Every row comes from one small tree of marks. The marks that hang from a mark follow it in brackets, in alphabetical order. Every link used is in the known rows. Which tree was each row made from?
Known rows
V[K]: [  1   5  -7  47 -10   7   1  15  14 -12  12 -24  -4   4  10  -9   3  -5
   1  14   6  15  12  14  11  12 -10   0   9  20  -1  15  -9  -3]
X[E[W]]: [  5   7   6  10   2   5   2  13   7 -41 -17  14  -9  23   2   0   3   8
   1  14   7  15 -17  18  -1   5 -23  -8  -9  -8 -13   8 -34   9]
S[M]: [ 25  -1   3  36  12  11   2  -9  -4 -31   6   1  -9   2  -3  -4   5  -4
   8  15  -1  -2  17   8   0   7  17  -4  -3   9  -4 -10 -17  -8]
L[C W[A E[X]]]: [ 38 -18 -10  87  -9 -10   5 -42  27  -8  -8  31   4  14 -27  -1  18   3
  -1   2 -12 -15  42   1   0  33  -8 -36  22 -13 -78   7  -2 -22]
M[S]: [  6  -5  15  -1  -7   8  -7  -1  12 -23   0  40  -8  12  -8  -5   0  -1
  -4  24   5  13  17  12   0  20  -5  -9   4  -1 -20   8 -12  -8]
L[C W[A E]]: [ 32 -19  -5  86  -8  -5   0 -32  25   5  -6  -5  11  -1 -24  -1  18   2
  -4  11  -8  -9  56  -2   2  37 -34 -26  15 -23 -69  20 -16 -11]
S[R[E]]: [ 23 -10 -18  36   3  11  -7 -26 -10   5  11  28  -1  -6  -4  -9  -1 -11
  -5   5  13  21  -2   6  -1   6  12   3 -19  11   1  18 -21  -2]
C[L[W[A E[X]]]]: [ 55 -11  -4  49 -17  -8   9 -51  40   6 -22  67   2  -4 -24   0   6  -9
   2  -2  -6 -20  39   4   8   8  -4 -38  28 -18 -73   1 -25  -8]
K[Z[M]]: [  6  -9  -7  43 -16  10  -7  13   1  -5  20 -10  -8  19   2  -4   8 -12
   9  15  -3  19   5  16   5   3   6  -1  -9  13  -8   4  -2 -10]
R[E[W[L]] S[M]]: [ 27  -1   1  22   9  -5 -19 -23   4 -23   7  33  -9   3 -10  -6  15 -16
  12  20 -19 -14   8  -3  -2   7 -58 -12  -3  16 -39  14 -41   7]
V[K M[S[R]]]: [ 15 -11  18  48   4  10 -19   0   9  -1  21  -7   1   9   7 -15   3 -11
  -5  25  -6   6  30  15   4  29  22  14  13   6  21  10 -20   3]
R[E[X] S]: [ 20  -8 -26  -2  -5  -2  -9 -34  11 -14   6  91 -14  18  -5 -12   1  -5
  -6  -1   2   0 -18   5  -1   3   3 -25   5  26 -35  15  12  -9]
R[E[W[A L]] S]: [  22  -10   14   28  -14  -14  -25  -21   29  -15    2   33   -1   11
  -16   -5   15   -9   -1   12  -24   -8    0   -3   10    5 -101  -26
    9   11  -49   29  -27   13]
Z[K M]: [  3 -11   0   6 -32  11  -8  -4  -2 -36  29 -14   9  34   5  -4   0   2
   3  27   1  31   4   7   1  -7  -7   1 -10  -9 -14  -4 -23  -3]
A[W[L[C]]]: [ 16   7   8  47  -2   0  -3  16   5 -22   4   7  -8  28 -38   5   6  -2
  -6  20  -9  -4  35   3   8  40 -32 -20   9  -1 -57  25  -1 -11]
E[W]: [ 15   1   3  37  -2  -5   8   3   8 -38  -4  -6  -8  16  -2   1   6   1
   8  16   9  19 -16  11  -3   3 -28 -13   0  15 -23  15 -28   0]
C[L[W[E[X]]]]: [ 51  -4 -19  28 -11  -6  17 -47  30  10 -16  61  -5   0 -21   0   4 -12
   9   2  11  -9  27   8   0  10  21 -30  17 -10 -70   4 -29 -13]
V[K[Z]]: [-12   4 -15  60  -3  11  -3  35  19  -5  13 -18  -9  -3   9 -10   5 -15
   7  10  -1  12  13  21  16  18  -3   1   4  33  11  21   6 -10]
E[W[A L[C]] X]: [ 23   0  17  60  -3 -20  -5 -12  24 -48   3  25  -3  42 -30   3  17   3
   0  13 -27 -10   5   9   3  21 -52 -32  18  14 -71   6  -4 -15]
V[K[Z] R[E S]]: [  2 -18 -35  63  -1   6 -29  19  24  37  15  31 -18 -22  22 -18   9 -28
  -5   4   3  10  26  14  22  11  -5   2  12  32   7  37 -10   2]
A[W]: [ 15   1   4  48  -6   7   9  15   4 -27 -13  11 -13  18 -21   1  -5  -1
  -4   8   6   8   7   6   7  20  -6 -20   8   0 -20  18  -3  -3]
Z[M]: [ 19  -8   4  23 -23   5  -2  -8  -1 -10  19 -15  -4  28   2  -2   5   0
   4  16   5  21   6   8   1  -3   0  -3  -2   2 -19  -2 -14  -3]
Z[K M[S[R[E]]]]: [  8 -20   0  -4 -25  20 -27 -27 -12  -9  30  41  15  17   1 -10  -2 -10
  -8  31  -2  33  16   2  -7   8   7  12 -25 -19 -10   6 -43  -1]
L[W]: [ 12 -12  -9  54  -7   3  14  -5   2  -3  -7   7  -5   9 -11  -1  -2  -4
   6   9   8  12  17   7   3  24  -3 -13   5  -1 -21  13 -39   0]
W[A E L[C]]: [ 31 -12  17  44 -13  -5 -23 -26  34 -11  14 -11   8  11 -33  -3  25   0
  -5  20 -19 -12  55   2  11  22 -73 -22  12 -11 -73  14   2 -18]
A[W[L]]: [ 15   3  22  33 -11   2   0  17   7 -25  -2   7  -9  24 -35   3   0  -9
   0  16  -8   3  19   4  15  20 -41 -20   8  -1 -35  16 -13  -3]
W[A E]: [ 32 -17  14  41 -16   2 -11 -25  31 -16   1  -5   5  -2 -14  -6  14   1
   0  10  -3  -1  25   5   9   2 -44 -22  10  -7 -34   6   2  -8]
K[Z[M[S[R]]]]: [  8 -22  12  37  -9  21 -21   1  -6   5  16   7  -9  15  -5  -9   4 -20
   4  23  -8  25  27  11   0  21  25  10 -12  -5   2  -3 -14 -13]
A[W[E[X] L]]: [ 34  -3  17  33 -18  -3  -3 -11  23 -35  -4  30  -9  29 -46   2   9  -7
   6  10 -10  -7  22   2  10  11 -27 -38  18  -2 -62   5   6 -22]
K[Z[M[S[R[E]]]]]: [ 13 -18  -9  34 -10  20 -26 -12  -9  20  22  42  -4  -1  -4 -10   5 -24
   1  18  -6  21  21  11  -2  17  23   8 -24   2  -3  13 -20  -7]
S[M R[E[W[A]]]]: [ 42 -10   5  87  19   4 -10 -31  -5 -23  -4   8   4 -17  -5  -6  11 -11
   3   7 -14  -5   3   0  -5   5 -11  -4 -12   6  -2   3 -46   7]
A[W[E[X] L[C]]]: [ 35   0   2  46  -9  -6  -5 -14  20 -31   3  28  -8  33 -49   3  16  -3
  -1  15 -13 -12  38   2   5  32 -20 -36  18  -3 -89  13  18 -29]
C[L[W[E]]]: [ 45  -7 -16  26 -12  -1  12 -36  27  23 -15  28   1 -15 -16   0   4 -13
   8  10  16  -3  42   4   2  14  -4 -19  11 -19 -60  17 -45  -3]

Write each row's tree
[ -2 -13  17 -16 -33  14 -18  -2   7 -37  24  21   9  34   2  -5  -1   1
  -2  38  -4  28  18   8  -2   7  -7   1  -6 -22 -19  -3 -29  -5] -> Z[K M[S]]
[ 30   0   7  48  -9   0 -10  -4  17 -12   3 -10  -3  18 -45   4  17  -4
  -3  22  -7  -7  54  -1   6  36 -42 -26  10 -14 -77  24   4 -18] -> A[W[E L[C]]]
[ 27  -7 -17  16  12   9 -14 -30   1  -8   8  51 -10  -9   3 -13   6 -10
  -1   9  -4 -11   9  -1  -2   8   0  -9  -5  12 -16  10 -11   0] -> R[E S[M]]
[ 18 -13  -5  87  -1  -4   7 -14  12   0  -8   8   4  13 -16   1   8   4
  -7   8 -10  -4  41   2   5  44 -20 -20  13 -11 -48  19 -19  -4] -> L[C W[A]]
[ 22 -17  16  52  -5   1 -23  16  28   6  20  11  -8   6  17 -12   7 -10
  -7  27   1   4  43  24  15  17  16   6  29   5  13  14 -28   7] -> V[K M[S] R]
[ 35  -9  13  42 -12 -10 -18 -35  36 -26  14  26   4  25 -37  -3  24   0
  -3  12 -24 -18  41   4   9  17 -43 -33  20   0 -84   2  17 -30] -> W[A E[X] L[C]]
[ 37  -3   4  54  15   5 -12 -25 -16 -19  12   1   0  -3 -15  -3  11 -20
  14  18 -12   2  10   1  -5  10 -22   2 -21  13 -15   5 -58   1] -> S[M R[E[W[L]]]]
[  2 -12   9  17 -18  15 -15  12   9  -9  15  21 -10  19  -2  -5   7 -13
   6  27  -8  16  21  16   2  17   3  -2  -5   1 -15   4  -6 -13] -> K[Z[M[S]]]
[ 40  -8 -18  49  19  12  -4 -42 -15 -20  10  62  -8   0  -8 -11   2 -14
   2  -2  -2  -1   0   6  -7   5  62  -3 -14  21   1 -14 -13 -16] -> S[M R[E[X]]]
[ 11   7  23  34   2  -7 -16   6  21 -37  -6  13   3  27 -19   4  17   9
  -8  19 -25  -9  17  11   8  26 -71 -16   1 -16 -54  13 -27   6] -> X[E[W[A L[C]]]]
[ 15  -5  17  41  -5  -4 -15 -10  21 -17  16   5   3  21 -25  -1  15   1
  -9  18 -21  -7  38   6  13  28 -59 -17  11   2 -53  12   0 -11] -> W[A L[C]]
[ 24 -12  -4  14   0  10 -14 -37   0 -13   6  94  -8  12 -15 -11  -3 -12
  -8   8   2  13   0  10  -8  16  32  -9 -10  10 -16   5 -12 -16] -> M[S[R[E[X]]]]
[ 20   1  19  60  -3 -15 -12  -2  23 -32   4 -12   4  28 -26   4  19   2
  -1  22 -22  -4  20   6   6  24 -80 -21  10   5 -62  20 -19  -3] -> E[W[A L[C]]]
[ 37 -22   4  74 -17  -5   7 -40  30 -12 -13  32   2  10 -24  -3  11  -2
   6  -2 -10  -8  28   2   7  13 -15 -38  21 -13 -56  -1 -14 -14] -> L[W[A E[X]]]
[  8   3  35  19  -6  -3 -13   8  24 -41 -10  13   0  24 -16   2  11   5
  -1  14 -23  -2   6  13  14   7 -83 -17   2 -16 -29   5 -41  13] -> X[E[W[A L]]]
[ 22  -2  28  45 -12 -16  -3  -8  27 -53  -3  23  -5  37 -25   2  11  -2
   8  10 -25  -4  -8   9   9   1 -59 -31  17  16 -44  -3 -20  -7] -> E[W[A L] X]
[ 49 -13   0  48 -16  -4   5 -40  39  22 -20  27   7 -20 -20   0   8 -10
   2   4   0 -15  50   1   9  13 -29 -27  20 -27 -63  14 -39   4] -> C[L[W[A E]]]
[ 42  -2 -15  66  22   2   1 -38 -16 -39   0  42  -7   3  -4  -5   6 -13
  11   4  -3   1 -18   5 -15   2  39  -6 -14  23 -10  -7 -35 -10] -> S[M R[E[W X]]]
[ 27 -14 -20  70  -2  -1   6 -27  10   7   1  -9   3   3 -20  -1  16   0
   3  15   9   2  47   1  -5  38  -6 -19   5 -14 -67  22 -20 -16] -> L[C W[E]]
[ 33  -1 -17  33  14  -7  -4 -32   6 -39  -3  68 -14  10   0  -8   9  -8
   8   6  -9 -12 -21   1 -11   2   6 -23   3  27 -33   3 -16  -3] -> R[E[W X] S[M]]
[ 19  -3  32  43 -12 -11  -8   0  23 -37  -1 -15   0  22 -21   2  13  -2
   7  19 -20   0   7   7  12   5 -90 -20   9   6 -39   9 -31   4] -> E[W[A L]]
[ 26  -5   1  24  -8  -1 -16 -24  22  -9  22 -11   2  14 -31  -2  23  -2
   1  24  -3  -1  45   5   4  23 -44 -15   4  -1 -71  16  -3 -23] -> W[E L[C]]
[ 17 -13  -1  10   1  15 -17 -26  -3   0   7  57  -3  -6 -10 -11  -2 -11
  -8  17   8  17  13   7  -6  21   7   3 -15   1  -5  17 -25  -5] -> M[S[R[E]]]
[  4 -23  19   3 -24  20 -25 -15 -10 -24  25   3  10  32  -1  -9  -4  -6
  -4  35  -5  37  22   4  -4  12  14  13 -13 -27  -5 -10 -39  -5] -> Z[K M[S[R]]]
[ 15   7   6  36   1 -10  -4   1   9 -33  10 -15  -3  31 -23   4  17  -1
   4  28  -6   6  10  10  -2  25 -54 -13   2  13 -61  23 -25  -8] -> E[W[L[C]]]
[ 31  -4  -4  23  -8  -6 -10 -32  23 -23  19  25  -4  30 -35  -3  21  -2
   2  17  -7  -7  33   7   2  18 -19 -25   9   7 -81   3  13 -33] -> W[E[X] L[C]]
[ 21  -9   2  28   5   4 -13 -21  -1 -16  -2  43  -3  -2  -8  -7   3 -12
  -1  21   7  21  -5   8 -12  20 -15  -1 -17   1 -15  23 -46   1] -> M[S[R[E[W]]]]
[ 33 -14 -26  68  -4  -5  12 -37  13  -7  -3  30  -1  19 -24  -1  14   1
   3   7   4  -2  35   4  -6  35  19 -28  12  -5 -78  10  -5 -26] -> L[C W[E[X]]]
[ 35  -7   1  46  -9  -3  12 -23  25  15 -22  39   3  -8 -12   2  -3  -8
  -2   1  -2 -12  32   6  11  19 -17 -22  18 -15 -42  13 -47  11] -> C[L[W[A]]]
[ 31  -6 -22  14  11   3  -9 -39   2 -22   8  85 -16   6  -2 -13   5  -9
   0   1  -9 -15  -3   2  -4   4  25 -19   3  22 -26  -4   3 -10] -> R[E[X] S[M]]
[ 35 -15  -1  21   7   5 -18 -41   1 -13  17  95  -2  15 -10 -13  -1  -9
  -8  10  -4  -2  -2  17 -10  16  48  -6  -4  13  -6   7 -11  -5] -> V[M[S[R[E[X]]]]]
[ 29  -4  20  36 -19   3  -8  -2  20 -20  -2 -10  -4  13 -42   2  10  -9
   7  18  -5  -2  38  -1  12  15 -54 -27  11 -12 -52  17 -10 -10] -> A[W[E L]]
[ 28  -4 -13  33  15  -1 -10 -25   1 -25  -4  32 -10  -3   4  -8  11 -10
   8  13  -4  -8  -8  -2  -9   4 -22 -12  -3  15 -25  16 -32   7] -> R[E[W] S[M]]
[ 30  -9   9  10 -18  -3 -10 -31  27 -28  12  24  -5  23 -30  -4  14  -6
  10  14  -6   0  20   9   7  -2 -30 -25  10   7 -57  -6   3 -25] -> W[E[X] L]
[ 25  -8  -4  29   2   0  -8 -30   1 -30  -5  77  -8  15 -13  -7   1 -10
   1  13   3  17 -16   9 -15  14  11 -12  -9  11 -24  10 -32  -8] -> M[S[R[E[W X]]]]
[ 39 -23   1  26  -1   1 -25 -15  16  11  18  81  -5  -2   3  -9   5  -9
 -10  20   7   1  26  20   4   7  11  -4   6   1  -3  23 -35   9] -> V[M[S] R[E]]
